Each row comes from the steps of one walk. Every step used is in the known rows, and no mark comes twice. Write the walk behind each row, first mark first.
Known rows
dima/budez/nasaz: [  7   4 -17  19   7  -1  -4  16 -30   4   0  -1   1 -18  10  10   0 -12
  -2  15  -8  13   8  13   4   4 -16   6  -3 -29  16  -8   7 -13 -22 -26
 -16  12   4  15 -17  -7  12   2  -6  10  -8   3  -5 -10 -16  -7 -12 -35
  11]
tari/budez/kudurar: [-25 -15 -13 -23  -4 -17   7 -42  -3   3  -1  33   6  19 -23   2  -5 -35
   3  -1   6  10 -11 -19  -4  -6  17 -11  13  -2   0  32  10  13  17  10
   4  17  16 -10 -10   4   9 -10  -1  -8 -12 -37   4 -18  22 -14 -27  -2
 -23]
nakez/nasaz/tari/budez/denu/fupuf: [  7 -26  24  -3 -32 -22   8   5   4   5  -4  25  -4   3 -11  17 -10   2
  13  19  15   5 -12 -59  -6  28 -30  44  11  20 -17   9   1 -22  29  25
  12  -8  15   5  22  -8  23   3   0  24  10  12 -76  14  19  17 -30  15
 -30]
nasaz/tari/budez/kudurar: [  1 -20 -11 -18 -12   0  19 -65   3  11 -23  11   4  30 -18  -5  -4 -24
  -3  23  30  -3 -19 -48  19 -12  -2  16  20   9 -11  28  20  -2  27  20
   3 -12  23 -21  -3  -4   6  10 -32  -1  -3 -15   3 -18  45 -17 -28   1
 -23]
sebef/mevut/dima/budez/denu/fupuf: [-17 -16  22 -40 -27  -6 -13  32 -35   7  10 -21 -22  -3  12 -30   6  11
  -8 -31 -40   2 -50  18 -47   6 -15   8  -5  33  -3 -26 -33 -47  -4 -19
   4  14 -20  38 -23  22  23  13  72  23  -3 -35 -31 -12  -3  26  14 -26
   4]
tugum/dima: [ 17   1   2  10  17   8 -33   2   9 -23   9   7  18 -39   1  -6 -17 -19
  12 -22  17   3  17  21 -17  -9  18 -22   4 -19 -12   0   8  44  26  23
  19 -18   0   0   2  -8  -8 -15   4 -19 -13  -6   5  12 -26  -9  17  17
  10]
dima/mevut/sebef: [ -3   4  30   6 -36  -4  40  -3   1 -23  19 -24 -11  17  36  17   4   3
 -38  -2 -17 -20   2   5   6   3   0 -14  -3   0  25 -17 -18  43 -16  -9
   9  15 -27  24   7  30  -8 -20  24  21  23  11  43  18   3  -7   2 -10
   9]
nasaz/budez/denu/fupuf: [ 19 -31  19   4 -15   7 -14  24 -22  16  13  -2   9 -19  -6 -16  12  32
  16  19 -37   1 -22  -1 -22  -4  12  11 -10  15 -32   6  -8 -32   9  29
   9  22 -25  20  -9  13  14  26  23  -2  -9  11 -72   4   3   5  23  -3
 -13]
tugum/dima/budez/kudurar/zeri: [ -1   2  41 -54   9 -18 -29  -4  -1 -29 -17  20   9  -7 -49 -30   1  13
  -3 -23   4  16  29  33  -1 -13  -1 -56   7 -28 -24 -14   9  23   5  20
 -27 -12  14  13 -14 -28   5  18  10 -42  40 -34   7  -3   6  23 -27   0
  42]
nakez/nasaz: [  6   5 -11  12   9 -39   0  22  27   1  -1   9  -5 -32  27   4  14 -13
  24  -2  14   8  24   1 -35  25 -22  -1   7 -15  13   0  20  24  10 -10
  16 -25 -10   2  25  16  16 -44 -12   9   0  11  -6  -2 -39  -4  13   3
   0]
nakez/nasaz/budez: [ 12   6 -16  14  13 -21  -1  29  22  17 -13   3  -3 -24  11 -18  21  13
  12  22   1  -1   6  21 -31  16 -10   5  -8 -25  13   1   4   8   7  -9
  22 -23 -19   2  36   5  29 -13 -19  13   3  24 -24  -3  -1 -11  19  -3
 -12]
mevut/dima: [ -7  -1 -25   4  20  -9 -19  -2  13  14  13 -22 -15 -22  33 -17  -9  -7
  -6 -14   5  22 -15   0 -37   3  -3  -4  -9  19   9 -11  -8  19   7   5
  20  -5 -14  12   2  15  14  -8   8   7 -20 -17  19   4 -26  -8  18  -4
  -7]
tari/budez/denu: [-15   3 -12  -9  -1  -7 -13   4 -15  15  24   4  -2 -13   6  22 -20 -17
   9 -19 -23  17 -25 -31 -24 -15   9   4   3   5 -31  19 -19 -25  -3   1
  11  17  15   3   6  14  13  -1  16   6 -25 -12 -33  12  19  -6 -26  -3
  -8]
mevut/dima/tugum: [  0  12 -15   7  40  -1 -10   0   9 -16  -5  -5 -12 -20   9 -12  11   0
   3  -5  12  18 -20   6 -10   1  -3 -21 -19  28  19  -7  -1  10 -10  21
   8  -4  -5  22 -18   4   9  -4  27  10 -34  -5  28  -6 -34   8  25   7
 -11]
budez/kudurar: [  2 -18   7  -4   7  -8   5 -44   2   7  -2   8   8  14  -2 -24  17 -13
  12  -8  18   2   9  -7  -5  -6   3 -17   1  -8  -8  15  20  17  11  18
   2  -7 -10   6 -17  12  -1 -10  -7 -24  -3 -15  21 -15 -13 -18   1   6
   1]
nakez/nasaz/budez/kudurar: [ 20  -4  -4 -14  -5 -19   0   8  28  10  -8  17  -2  13  -3 -41  38  22
  24  23  13   7  15   1 -22  18 -13  -9   1 -31  26   1  25   6  12  -4
   3 -11 -21  12  16   7  32   3 -35 -12  11   4 -11 -24  24 -17   0  -5
  -1]
kudurar/zeri/tiseti: [-27  25   7  -2  38 -34 -17  20 -26  -6 -10   8  39 -19 -42  19 -20  16
   8 -19  19  -2  36   4   3 -15 -19 -17  16 -19  -9  -9  20   4  12  10
   5 -16  14  11   3  -9  -9  -9   6 -20   2  -8   0  12 -42  37  11  20
  17]
sebef/mevut/dima: [-14  -3 -25 -11  11   3 -16  11   3  14  12 -31 -11  -5  34 -14   4  -7
   2 -36 -12 -21 -50  14 -53  -5 -13   8   7   9   8 -13 -16  15  11 -20
  28 -24 -20  14  -8  33   9 -19  31  21 -14 -25  25 -24 -27  -4  30  -3
  -5]
nasaz/tari/budez: [ -6 -11 -29  11   1   2   2 -39   3  21 -12   1   2   6   3  19 -14 -29
  -3  22  16  -2 -16 -38  13 -16   3  24  16  27 -24  23   2   5  21  12
  25 -15  27 -30   1 -10  17  -6 -22  23 -11   6  -4   8  18 -16 -14   1
 -32]
nakez/nasaz/tari/budez/kudurar: [  1 -15 -10 -17 -19 -29  20 -40  29   2 -32  31 -11  32 -12 -12  10 -17
  14  25  41   5   0 -53   9  19 -22  31  14  -5   8  18  32  13  33   8
   4 -28  16 -12  20 -14  18  -8 -48   7  13  -6  -4 -15  42  -5 -39   9
 -21]
zeri/kudurar/budez: [-15   4  -5  -5  23  16  -5 -23   8  18 -10   7  10  13   7  16 -13  10
  -5  -8  26 -12  32  16  27  -6  16  12  -3  -4 -29  18  14  -2  39 -17
   2 -14  13 -46  12 -14 -19  -3 -20 -13  -2   2  15   7 -15  17  23  17
   4]
nakez/nasaz/tari/budez: [ -1   1 -25   0  -7 -25   9  -8  27  12 -25  21 -14 -13   5  18   0 -27
   4  23  26   2  -5 -35  -5  14 -18  40  10   7  -4  13   3  10  25  -3
  22 -31  29 -25  27 -14  28 -21 -35  29   2   6 -23   3  17  -6 -27   6
 -34]
budez/dima/mevut/sebef/tiseti: [ 15  24  29  33 -31 -14  45  33  22 -40  20 -33 -16  31   5  13  -6  25
 -12 -17 -33 -46  -3   8  25  22  11 -20  12  22  30 -13 -28  24 -54   0
   5  37  -4  28  -9  38 -34   1  11   1   5  17  56  -4  14 -13 -12   3
 -21]
tugum/dima/budez/denu/fupuf: [ 11 -25  47 -14 -13   0 -42  25 -31 -32   0  17   5 -39 -20 -25 -18  13
   5 -11 -19  22  18  25 -16  -8  11 -12   1  -2 -16  -4 -10 -12   8  23
  -7  13   0  27  -8 -12   3   5  58 -14   4 -18 -46  28  -5  20   3   4
  24]
denu/fupuf: [  0 -36   7  19   3 -11   2 -19 -11   0  -3  10  25 -27   0   1  -4  -9
   3   5  -5   0  10  10 -12  -1  10   6   0  13  -8  10   6   8  17  16
  32   6  -8  -7 -23  14  -1 -26  32   4  -8  -1 -23   7 -45   7  23  14
 -19]
mevut/sebef: [  9 -16   2  25  -6  -7  16  -1  -1 -12  16 -23   1   0  37   2  -5 -11
 -32  -5  -7 -12   5  13 -23   0 -15   6   9  -3   0   1 -16  24   4  -2
  33  -6  -9  13  14  28   2  -1  15  17  -3   9  29  17 -20 -13   5  14
  -5]
tari/budez/kudurar/zeri: [-30  -3  -4 -43   4 -22   5 -30  -2   8  -1  22  16  17 -41  13   2  -9
   6 -18  -6   2 -14 -28 -10 -16  -2 -30  13 -10 -31  11   6  10   4  19
  -8  10  25 -13 -10   3   8  -4   4  -8  10 -41  -9  -7  20  21 -45   2
   0]
fupuf/denu: [  7 -10 -10  15   5   9 -31   8  24   4  29  -7  22 -11   7   9   4 -11
  22 -29 -14  -7  16   7 -47 -23   7  11   8 -17   7 -10   9  12  -4  -1
  33 -13 -12  -5 -11  25  -5 -41  -8  15  -7  30 -22  -8  -3 -20  20   2
 -12]
sebef/tiseti: [ 16  14  -9  18  20 -22  -7  -1   2  -8 -13  -8 -14 -41  21   1  -6   1
   7 -14 -12 -40   1  16 -21   0  22 -12  14  -1  -6  21   7   5 -11  -1
  27 -10   4 -13 -36  30   8 -19   8  10 -36   4  27  -6 -11  -4   1  -4
 -20]
sebef/mevut/dima/budez/kudurar: [-23  -2  -3 -50  -3  -3   6  -9 -10   7  -7  -9 -30  28   8 -46  21  -8
 -13 -21  -3   6 -36  25 -30  -1 -14  -7   5   7  22 -12  -7   1  -8 -26
  -7 -12 -17  27 -25  18  30   3  27   3  11 -51  45 -48  12  -1   1 -36
  10]
tugum/dima/budez/denu: [  9  10  19 -11  -1  -4 -53  39  -5 -18  10  -4 -10 -48   0 -14 -23   0
   3 -19 -10  29  10  23 -21  -4  12 -22 -10 -18 -21 -10  -5  -6 -10   7
  -9 -11  -4  26   8 -13   5   4  21  -7  -3 -11 -15  17   7  -9 -12   3
  31]
kudurar/budez/denu: [-21  12   0 -18  -1  18 -19 -13  -5  33  24  -7  -8 -15  15   9   1  10
  -2   0 -17  11   0  -6  -1 -15   9  -5 -19  -3 -33  -2  -3 -43   1  14
  -5  -5 -19 -19  20 -10 -12   9 -16 -21   5   5 -16  24   0  17   0   2
  21]
nasaz/nakez: [  5  13  -1  22  14  -4  13  -7  -1   0 -27 -21  14 -16  17  -9  24  -5
   7  -8   0  13   7 -16 -18 -36   1  -3   1  -9  10   5   6   6  -7 -20
   9  -5  -3 -16 -16 -14  -9 -23  12  12  -3  30 -12  -7 -22 -16   8  -1
  19]

Which walk is each row?
[  9   3  46   6 -30   8   9  12  20 -55  22 -14  -1   5  11   6 -11  13
 -31 -11  -3 -13  12  26   9 -13   5 -29  -6 -14  18 -28 -15  67   5   4
   7  -4 -30  28  19   3 -19  -4  19   7  28  -3  50  22   1  -4   2  11
  22] | tugum/dima/mevut/sebef
[ 30   4 -22  33  35  27  10  22  -3 -13  -4   7   4   8 -38  -5  19   4
  32  40 -11  -6 -11  20  31  16  14 -21   5   7   8  -1  -2 -19 -42  21
 -13  26  10  14 -13   3 -12  37   6  -7 -21  30 -27 -17  -8 -10  26  11
 -20] | nasaz/budez/dima/tugum
[  1  -4 -39  12  11  -3   6  -1 -22   0  16  24  14  -1  -7  42 -21 -32
  10  16  -2   2 -10 -26   1   0   0  22  -3 -20   8  13   8   0   0  -7
   5  26  16 -15 -14  12  13   5 -17  17 -28  -2 -13  -1  -7 -17 -25 -17
 -22] | tari/budez/nasaz
[  6  11  -2  -2 -13 -24  -8  14  23  17   3   9 -15  -5  20  10  -6  -8
  11  13  15   1 -19 -72 -13  25 -22  38  12   4 -10   6   2 -24  17   6
   3 -21  14  -1  38  -9  25  -9 -28  19  -8   5 -34   6  29  -7 -51   3
 -16] | nakez/nasaz/tari/budez/denu
[ 11 -35  11   2 -28   5   2 -23 -21  11   5  17  16   2 -10  19 -25  -4
   9  16  -6  -2 -29 -52   7  -8   4  29  10  45 -41  21  -1 -35  25  33
  16   7  23  -6  -8  -1   9  18  19  12  -5  -5 -64  16  22  15 -23   5
 -26] | nasaz/tari/budez/denu/fupuf
[ 27  19  19  23   0  15  -4  30 -25 -44 -25  -9   9 -22 -11 -19   6  -1
   4   9   2  26  21   1   4 -16  -1 -11 -11 -54  38 -18  11   5 -34 -17
 -36  14   9   2 -16 -46   3   9  -4   2   1  35  -9  -9 -10 -18 -21 -24
  51] | tugum/dima/budez/nasaz/nakez
[-12  12   9 -19  -2  -8 -30  27   5  12  14 -30 -31 -33  38 -27 -13  11
 -18 -20 -16  51 -23   9 -44  10  -9 -11 -14  31   4 -12 -24 -32 -16  -6
  -6   9 -12  41   7  10  21  12  22  14 -20 -20   1  17  12  -1 -16 -21
  10] | mevut/dima/budez/denu
[-18   4 -31  19  -5  22   4 -12   8  16  19   3  12  16 -11  20  -3  -9
   4   8  -9  16  26  12  28   3   5   2  -4  16   4   1 -10  -4 -12  23
  -1  18  10 -27  21 -14 -30  13 -24 -36  10   5 -11  20 -17   0  20  14
   3] | kudurar/budez/dima
[ -6  11  29  -4   1   2  -8  11  20 -40   6  10  12 -25   0  -2  -7   5
   7  -8   3  -6  24  13   9 -13  17 -33  -2 -24   5 -10  -3  53   9  15
   2   2 -18  13 -11  -5 -21 -28  10  -7  20  -5  24  20  -2   1  18  12
  22] | tugum/dima/mevut
[ -8  -5 -39  32  -1   1   9 -18  11   7   6   7   3  28 -29  13 -23 -27
   9  16  13   1 -13 -41  31   6   9  31  24  37 -16  11  -5   7  -2  22
   6   8  35 -23  13  -6 -20  17 -24   5 -17   0 -22   3  15 -27 -14  17
 -47] | nasaz/tari/budez/dima
[-18   7 -22  -6  10 -10 -16   0   7  18  -8 -18 -21 -18  31 -23  -4  -3
 -26 -10  -3  42  -2  34 -31   9  -4  -3 -14  28  17  -5 -16   8  -9 -12
   5   2  -4  15   0   3  29   7  33  22 -11 -26  20  11  -4   2   6 -16
  -2] | mevut/dima/budez
[-23  10  21   8 -47  15  46 -10  10 -11  39 -11  -3  65   8  29  10  11
 -37  18 -30  -5  16  11  57   8  -6  -9 -22  14  33 -25 -31  12 -27  12
 -25  35 -10  -1  31   7 -49  19  -7 -28  48  10  33  26  29  18   4   8
  13] | kudurar/budez/dima/mevut/sebef
[ -9   4  -9   5  17  24   8  -3  11   7   4  13  26  32 -33  16 -16   3
  11 -11   8 -10  37  13  53  10  16   6  -3   8 -26  13   5  -5  18 -14
 -11  10  16 -36  28 -24 -41  14 -29 -41   0   7   0  14 -17   2  27  34
  -5] | zeri/kudurar/budez/dima
[ 35  18 -11  27  27  -9   8  48  23 -22  -8  28   1  -2 -37  -6  32   9
  42  34   2   7   8  11  22  47 -17 -18  -1 -10  32  -9   2  -8 -39  15
  -9  11   0  10  19   4   8  22 -17  -5  -7  39 -29 -20 -11  -3  16   7
 -17] | nakez/nasaz/budez/dima/tugum
[ -6   8 -16  10  24  28   8 -12  -9  -9   4  24   6  14 -32  21  17 -20
   3  29   3   3  18  22  49   7  10 -20 -11   2  17   3 -11 -10 -28  32
 -25  21  15 -29  -5 -14 -31  14  -5 -38   4  22  -7   1 -21  20  26  21
  -1] | kudurar/budez/dima/tugum
[  5   3   2   8   9  33   4 -10  -8  11   1  14  18  23 -12  25 -15  15
   0   3  31 -21  30  -3  51   5  16  15 -11 -26 -11   9  19 -13  30 -25
 -25   4  10 -39  12 -24 -19  10 -50 -13  -8   9   3   7 -25  11  14  -3
  10] | zeri/kudurar/budez/nasaz
[-12   4  -1  19 -31   7  32 -20  11   0   8   1  -4  43 -23  26  -9  -7
   6  26  -5 -11 -15 -40  64   5   8  13  22  27   6   4 -11  12 -19  16
 -13  23  26 -12  10 -10 -29  -5 -26  11  11   2 -11  14  42  -8 -16  13
 -30] | nasaz/tari/budez/dima/mevut
[ 13  26  34  17 -24 -18  36  14  19 -24  -1 -35 -24   4  33  14  -5  23
 -32  -6 -28 -61  -3  18   5   1  10 -19  -1   9  19  -7 -16  31 -26 -15
  11   9 -22  18 -19  39 -16 -14  18  22  13  12  72   6  15   1 -14 -13
  -6] | dima/mevut/sebef/tiseti
[-10 -13   6 -23  -7 -15   6 -21  -5   7 -15   8  -9  12  -7 -23  14 -13
 -14   9   5  16  25  22   3   7   1  -8   4 -14   4  10  13   0  -4 -10
  -8   5  -8  16 -19   5  13  -6   6 -14   3 -18  20 -19  15   1  -5 -22
  12] | dima/budez/kudurar
[ 14   3 -21   2 -20  15   3  10 -24  17  -9 -27 -28  16  16 -15   7   0
 -19  20  13 -21 -57 -13  -8  20 -39  36  -3   1  22 -36   2 -23 -25 -31
 -14 -24   5  22 -11 -12  25  24  -6  40   7 -10  21 -40  -2 -15  -6 -40
   1] | sebef/mevut/dima/budez/nasaz/tari
[  2  32  45   1 -22  12  55  19  27 -37   2 -22 -12  65  -4  27 -20  47
 -25 -11 -13 -59  17  25  73  20  19 -15   1  25  11   3 -21   5 -15 -23
 -19  24  14 -20  13  10 -60  21 -21 -11  16  14  61  15  34  21  -1  12
  -9] | zeri/kudurar/budez/dima/mevut/sebef/tiseti
[ -7   8 -11 -12  39  21  -1   8  -6 -10 -11 -22  -9  -4   9 -12  21 -12
   5 -21  10 -24 -55   8 -29  -7 -16 -21  -5   8  14 -19 -19  -1 -13 -11
  10 -19 -21  19 -44  27  10  -8  57  22 -16 -11  31 -42 -30  10  29  -6
  -9] | sebef/mevut/dima/tugum
[  0   1   0  -6  11  -2 -42  14   5 -18  -7   8   5 -47  -1 -15 -17  -7
  -9  -8   3  15  29  46 -17 -10  13 -18   1 -24  -5  -3   3  26   3  -4
   9 -17   3   3  -3 -15  16  -8  16  -6  -1 -11   4  16  -9   1   5   2
  15] | tugum/dima/budez
[ -7 -27  39 -24  -4  15  -5  -5 -18   4   4  22  23  18 -15  15 -18  33
   8 -11  -6 -12  24   1  19  -7  14   8  -6  15 -44  16   2 -45  51   1
  -6   6  -2 -30  11 -20 -33   9   3 -16   1  -3 -41  21  -7  41  23  23
   9] | zeri/kudurar/budez/denu/fupuf
[ 14  18  -4  31   3   6  23  23 -28  -7 -29 -14   5 -11   4  -3  21  -4
  -1  15  -4  26  13  -4   5 -18 -12   6 -11 -38  42 -12  10 -27 -51 -37
 -34  20   4   5 -30 -20  13   4   9  22   1  42 -12 -22 -12 -10 -19 -35
  38] | dima/budez/nasaz/nakez
[ 26  -4   8  10  -2  43  13 -34  -9  12 -12   7  13  39 -11  18  -9  16
   1  30  49 -33  18 -17  70   1  -6  38   0  -4 -26   8  29 -30  31 -11
 -39 -20  15 -45  14 -53 -21  25 -78  -5  10  18   9  -2  -5   7   2   1
   7] | zeri/kudurar/budez/nasaz/tari
[  8  15 -15  27 -10  32  26 -13 -18   5 -10  -7  18   2   6  10  33  -1
  -1  23  -4  17   8 -24  16 -29 -11  12 -33 -35  27 -10  14 -28 -29 -17
 -35  25  -5 -35   1 -38 -17  12 -24 -16  21  44 -18  -2 -13   4  -1 -16
  47] | kudurar/budez/nasaz/nakez
[-23   6 -25 -27  -1  -4 -10  22  -9  13  -2 -28 -37  -8  33 -20  12  -7
 -20 -26 -21   3 -44  36 -45  -3 -18  -1  -5   9  13 -18 -25   1 -15 -40
  16 -13 -12  19 -16  15  34 -15  39  36  -2 -33  30 -27 -11   6  14 -27
  -4] | sebef/mevut/dima/budez
[-10   7  20 -24  15  21 -13   1   8  19  11   0   1   8  -2  12 -17  21
   6 -30   2  -6  17  -5  28  -7  16   2  -4   3 -48  19   0 -42  37 -10
 -14  -7  -1 -23  22 -14 -27  17 -26 -21   2   3  -5  17  10  17   9  19
  17] | zeri/kudurar/budez/denu
[ 18 -19 -11  -7  -5   4   4 -26   3  24  -3   7   8  16  -8 -34  25  15
   7  19   7  -2  -9  16  -9  -1  21 -19   0  -6   3   9  22   6   9  14
   6  -3  -9  10  -7  10  15  18 -14 -20  -5 -10  -4 -19  23 -22  12  -8
  -1] | nasaz/budez/kudurar
